Each row was made from one walk, in order. Every step used is in the known rows, and no mark comes twice. Write each row's walk.
Known rows:
loku > fisezov: [  8.3  -0.1  -3.6  23.3   1.8 -24.1  20.0  12.6   0.3  -1.7  24.5 -50.7
   3.6 -36.3 -18.0  10.1 -24.4 -12.5 -12.7 -19.7  -8.6   2.7   3.4]
narin > kemer: [ 22.2   2.6  -0.7  -0.6  -4.6 -14.0  13.5 -12.1  -8.2  19.3  27.2 -16.7
  -4.0 -17.4   9.8  13.4  -9.1   8.0 -28.1  -8.9  15.9 -19.9 -25.5]
fuva > zuben > narin > tivim: [ -0.1 -25.7 -15.1   2.7  -2.7 -15.9  24.1  -4.2  -0.9  23.1   1.4 -35.8
  -9.9 -22.3 -23.6  -3.9   7.9 -15.0 -31.3 -13.5   1.9  -0.2   2.1]
kemer > narin: [ -3.8 -25.7  -0.9  24.9  -8.5   5.7  16.9  -4.4   0.6  18.1  11.4 -15.9
   0.7 -34.7  -2.1  12.1  -3.6 -17.6  -8.3 -26.4   0.3   1.1 -16.0]
zuben > narin > loku: [-15.3 -45.7  -4.5   2.3  -6.4 -10.1  42.2  -3.1  -4.8  17.3  25.5 -15.7
  -4.4 -55.5  -7.6  -0.1  12.7  -3.1  -4.6 -18.7  -3.5   9.8 -17.3]
fizum > loku > fisezov > tivim > ratire: [ 24.7   9.9  34.8  24.0 -14.1  20.3  21.9  34.5   6.7  18.3  19.9 -58.0
   0.0 -54.1 -38.2  26.6 -41.9  -3.9 -12.2 -11.6  -7.9  -9.4   2.3]
fizum > loku: [  2.8 -11.7  17.7   8.5  -9.5   4.2  48.1  10.0  24.2  -3.2   8.5 -39.9
  -0.4 -34.0 -15.3  -9.6 -17.0 -16.1 -16.0  -4.8  -1.9  -9.0   3.9]
narin > loku > fizum > tivim: [ -8.5 -12.4   0.9  -9.4  14.7   1.3  39.0  -0.2  10.2  18.1   1.1 -74.3
 -20.4 -53.4 -26.0  -9.4 -14.7  -5.1 -27.0  -3.0   3.8   0.3  -6.1]
narin > tivim > fizum > loku > fisezov: [ -4.3  -0.9   1.1  21.6   9.3 -16.9  42.4  25.1  24.6 -11.1  13.5 -70.0
   1.7 -40.1 -25.5  -4.1 -15.3 -14.2  -9.7 -13.0  -6.2  -0.2  23.3]
zuben > narin: [ -6.5 -23.0  -8.1  11.1  -5.5  -8.4  21.5   2.8 -11.1  19.7  18.3 -11.1
  -3.0 -29.9 -12.7  12.0  -0.3 -11.5  -2.9 -13.8  -4.9   4.8  -7.2]
kemer > narin > loku: [-12.3 -47.4   0.7  11.8  -8.2  -0.2  38.5  -8.5   3.1  15.7  20.8 -18.4
  -2.2 -58.7  -0.1   0.3  10.5  -6.8  -8.3 -27.2   0.2   7.1 -23.0]
zuben > fuva: [ 30.3 -23.0 -10.1  24.5 -11.1 -21.4   2.2 -10.9   4.1  10.8   1.6 -28.0
  -1.3 -35.3 -22.3 -10.5  -9.2  -6.4 -24.7 -28.7   4.4  -2.0  -1.3]
fuva > tivim > ratire: [ 41.0  10.8  22.1  25.9 -27.9   3.9  10.7  13.3  -1.2  10.0  12.9 -35.8
 -16.6 -36.3  -9.3  26.5 -25.7   6.3 -21.4  -4.0  10.2  -1.9 -11.2]
fisezov > tivim: [ 11.1 -16.1  20.9  22.5  -2.4   2.9  23.2  14.2  17.7  26.5   7.2 -47.2
  -7.5 -39.5 -17.5  -1.4 -25.7  -0.3 -26.5  -1.5   1.0 -17.3   8.5]
zuben > fuva > tivim > fisezov: [ 23.0 -14.2   9.0  45.0 -20.4 -19.8  13.7  24.9  32.1  -1.6  -0.6 -44.5
 -11.9 -35.7  -7.5   1.9 -18.1  -4.1 -28.9 -25.5   8.0  -0.3  13.6]
tivim > fuva > zuben > narin > loku > fisezov: [-12.9 -27.3  -5.2  22.2  -6.6 -13.4  21.6   7.3  -3.3  11.8  33.5 -28.1
   6.0 -60.1 -22.6   4.3  -8.2 -11.5  -5.5 -31.9 -19.7   8.8  -8.6]
kemer > narin > tivim: [  3.2 -24.6  -7.4  13.5   4.5  -7.6  24.4  -5.3   6.5  12.9  -4.9 -47.1
 -15.8 -29.0 -11.8   1.0  10.5 -16.6 -26.6 -17.2  11.3   2.5   0.5]
fizum > loku > fisezov: [ -1.6   0.0   6.8  22.0  -2.8 -10.9  33.5  21.9  18.5  -9.6  22.8 -57.4
   6.3 -39.7 -24.1   3.4 -26.2 -20.9  -7.9 -19.5 -14.4   0.9  10.6]
ratire > tivim > fuva > zuben > narin > loku > fisezov: [-11.3 -26.0  -5.7  18.8  -7.1  -8.0  21.4  12.0   0.2  14.8  37.6 -30.8
   1.3 -60.0 -23.5   2.9  -5.1 -12.4  -6.5 -39.7 -18.5  11.9  -6.1]
fisezov > tivim > fuva > zuben: [ 15.8 -24.2  17.7  26.2 -20.3  11.0  11.1  -9.3   4.7  35.4   7.5  -8.0
   2.5 -43.0 -23.2 -13.5 -29.2  -5.2 -41.2 -11.1 -11.2 -26.2 -10.9]
fuva > tivim > fizum > loku > fisezov: [ -3.6   1.5   5.0  31.7  -0.5 -16.3  34.5  27.1  29.4 -12.4  17.7 -61.9
   1.1 -39.2 -16.1  -1.3 -19.7 -10.6  -6.6 -12.9  -6.8   0.3  20.8]
loku > fisezov > tivim > ratire: [ 30.0   9.8  29.9  24.5 -12.1  13.3  15.3  29.7  -1.5  22.6  21.1 -55.1
  -2.2 -52.3 -34.9  30.3 -41.2   0.0 -14.6 -11.7  -5.4  -8.3  -0.9]
loku > fizum: [ 19.8  -8.6  -4.8  -7.3  12.0 -16.1  37.5  -1.6  -3.1  -0.1  10.0 -54.8
  -2.7 -39.8 -13.4 -11.2 -11.8  -0.6 -16.0 -14.2  12.2   3.0  -4.2]
ratire > tivim > fizum > loku > fisezov: [ -2.8   1.1   3.7  21.3   4.8  -8.2  40.5  30.2  26.1  -7.7  22.9 -63.2
   2.2 -41.8 -23.1  -3.4 -18.3 -14.3  -5.7 -22.4  -8.7   1.1  20.7]
fizum > tivim > fisezov: [  0.1  -5.9  15.3  21.6   1.8  -2.0  37.2  27.8  21.1  10.7  -2.5 -61.8
 -13.3 -41.4 -22.9   9.1 -31.6 -13.8 -31.9  -7.7  -0.5  -9.2   8.8]

Which walk is each row?
[ 20.8 -14.3  -7.3  37.5  -3.0 -27.4  19.3   4.0  24.0   3.6  -4.0 -37.6
 -15.2 -30.8   2.2 -13.8   1.2  14.1 -21.9  -2.2  19.0  -6.4  16.3]	zuben > fuva > tivim > fizum
[ 16.7 -10.2  12.1  17.8  -5.8  -1.5  40.3  34.0  21.2   6.4  14.2 -48.0
 -10.0 -38.4 -13.6   4.5 -18.5 -10.7 -25.3 -32.4   5.5  -1.3  10.8]	ratire > tivim > fisezov
[ -5.6 -29.4  -4.6  17.7 -18.1   3.1  11.0  -7.3 -13.1  33.5  17.1  10.0
   3.0 -35.9 -21.0   2.4  -6.8 -13.7 -14.6 -19.8 -14.9  -5.2 -15.9]	tivim > fuva > zuben > narin
[ 14.7  -9.0  -0.9  31.5   0.6 -24.5  32.1   7.5  21.3   1.6   0.9 -39.0
 -17.4 -27.9   9.6  -8.5  -1.7  15.1 -21.3  10.5  19.9  -8.4  13.6]	fuva > tivim > fizum
[ 18.9 -21.8   8.1  20.5 -20.6   2.9  14.5 -18.0  -4.5  26.5   9.0   0.7
   3.1 -37.9 -17.5 -12.9 -23.6  -6.7 -39.1 -12.3  -9.0 -20.4 -18.4]	tivim > fuva > zuben
[ -1.6 -12.2  13.4  12.7   2.2  -0.1  59.7  15.0  29.9  -5.3   3.4 -44.0
  -0.7 -36.9 -12.9 -15.8 -10.0  -6.2 -12.1   3.4   3.5 -12.5  14.7]	tivim > fizum > loku
[ 47.6   5.2  15.8  31.9 -32.0  -0.1  -2.5   9.3   1.3  11.8   8.7 -34.4
 -15.0 -38.4 -17.5  21.4 -22.9   5.5 -22.3 -15.3   9.7   0.4  -8.8]	zuben > fuva > tivim > ratire
[ -1.0 -33.0  -5.9  -7.0   8.3  -6.2  44.4  -5.0   0.5   6.0  17.3 -47.3
  -0.5 -61.4  -8.4 -11.9   6.2  -1.7  -5.8 -29.8   8.5  12.5 -15.2]	kemer > narin > loku > fizum
[ -4.1 -20.3  12.1  15.6   8.8  17.1  20.3  -7.8  -1.8  21.3   1.0 -35.1
 -26.9 -67.8 -24.9  -7.7  -8.9  -1.6 -18.6  -3.5  -1.2  -1.8 -10.9]	zuben > narin > loku > fizum > tivim > fuva
[  8.0 -28.5  15.6  27.1 -18.9   7.5  14.9  -4.9   6.7  33.2  15.5 -14.0
   4.8 -54.2 -25.0 -12.7 -27.0  -5.2 -36.5 -18.6 -16.4 -20.0 -11.3]	narin > loku > fisezov > tivim > fuva > zuben
[ 26.3  15.6  18.8  -0.8  -1.9  17.2  25.3  13.0  -9.5  20.7   6.9 -64.5
 -14.4 -49.2 -36.5  23.1 -35.1  -1.7 -21.6  -2.5   4.2  -3.5 -12.5]	loku > fizum > tivim > ratire
[ -2.0  -7.9  23.8  29.8  -2.1   4.6  25.7  31.8  31.8  15.0  15.3 -66.3
   1.1 -47.1 -29.5   0.4 -33.9 -11.4 -15.9 -12.8 -12.6 -11.9  21.0]	fizum > loku > fisezov > tivim
[ 14.2  -9.8  -3.7  10.2  11.6  -8.7  45.2  13.2  13.6  11.3  11.5 -41.6
 -13.5 -33.1  -4.5 -11.5   0.3   7.7 -18.3  -9.3  16.0  -7.3  14.1]	ratire > tivim > fizum
[ -8.4 -18.2   8.6  14.1   6.3   3.2  57.2  14.3  33.4  -2.5  -4.3 -52.8
  -5.6 -37.3 -15.2 -15.7   1.9 -12.0 -13.4  -2.5   7.1  -8.1  18.6]	kemer > narin > tivim > fizum > loku
[ -4.5   0.1   3.8  24.6   5.7 -14.6  41.5  25.5  22.0 -10.7  19.3 -60.1
   6.7 -41.9 -22.3  -1.5 -21.1 -13.5  -4.5 -14.0  -9.8  -1.7  18.8]	tivim > fizum > loku > fisezov
[  1.4 -33.5  14.2  31.6 -21.3  14.3  10.4  -5.2   7.6  36.6  15.6  -9.5
   7.0 -56.2 -23.7  -9.2 -22.6  -9.5 -31.1 -26.5 -18.1 -16.9 -14.2]	kemer > narin > loku > fisezov > tivim > fuva > zuben
[ 29.6 -14.3  -3.2  41.4 -27.0 -24.0  -8.6  -3.4  24.1   4.8  -0.3 -32.7
 -19.4 -25.0  -0.2  -7.1  -6.0   1.6 -30.4 -17.5  12.3   2.0   4.1]	zuben > fuva > tivim
[  1.1  -3.7  11.9  12.5   9.5  -2.7  41.4  28.3  20.9   6.9  -2.9 -73.7
 -11.4 -46.6 -26.6   3.5 -30.8 -11.0 -28.5 -12.6   2.5  -4.1  10.2]	loku > fizum > tivim > fisezov
[ -8.9 -23.5   5.7  32.0  14.4  -6.6  38.6  22.3  22.9  18.2  11.4 -52.9
  -1.0 -54.8 -12.6  -4.2  -7.7   6.7  -7.7  -8.2   2.4  -9.3  18.1]	kemer > narin > loku > fisezov > tivim > fizum
[ 26.8  -2.7   7.6   4.4 -14.3   5.4  20.8   8.3 -15.7  24.4  10.0 -37.4
  -8.4 -36.7 -34.1  23.7 -13.2  -6.6 -22.8 -12.7   2.3  -0.8 -10.0]	fuva > zuben > narin > tivim > ratire
[  3.3 -10.1   6.6  30.2  17.0 -13.7  36.6  24.0  20.8  13.9   8.4 -58.2
  -2.6 -45.0 -15.4  -5.1 -17.5   8.7 -14.6   1.5   4.6 -15.3  24.6]	loku > fisezov > tivim > fizum
[ -2.0 -18.6   7.2  27.3  16.4 -13.9  43.1  22.8  21.7  14.2  11.7 -57.7
  -2.9 -53.1 -14.7  -8.3 -11.1  10.7 -12.6  -0.6   4.2 -12.4  21.1]	narin > loku > fisezov > tivim > fizum
[  7.6  -8.0  -6.5   0.9 -15.6   4.2   0.0  -9.7 -12.1  40.9  34.8   8.9
  -1.9 -21.7  -0.8  13.5  -0.6   0.8 -23.2 -28.1   3.0 -16.6 -29.6]	ratire > tivim > fuva > zuben > narin > kemer
[-12.7 -18.6   6.3   8.4   2.6  -0.2  42.4  26.4  19.6  17.9   3.3 -61.3
  -5.3 -53.8 -30.4   1.0 -22.5 -14.1 -25.9 -21.9  -5.6  -1.6   3.4]	fuva > zuben > narin > loku > fizum > tivim > fisezov
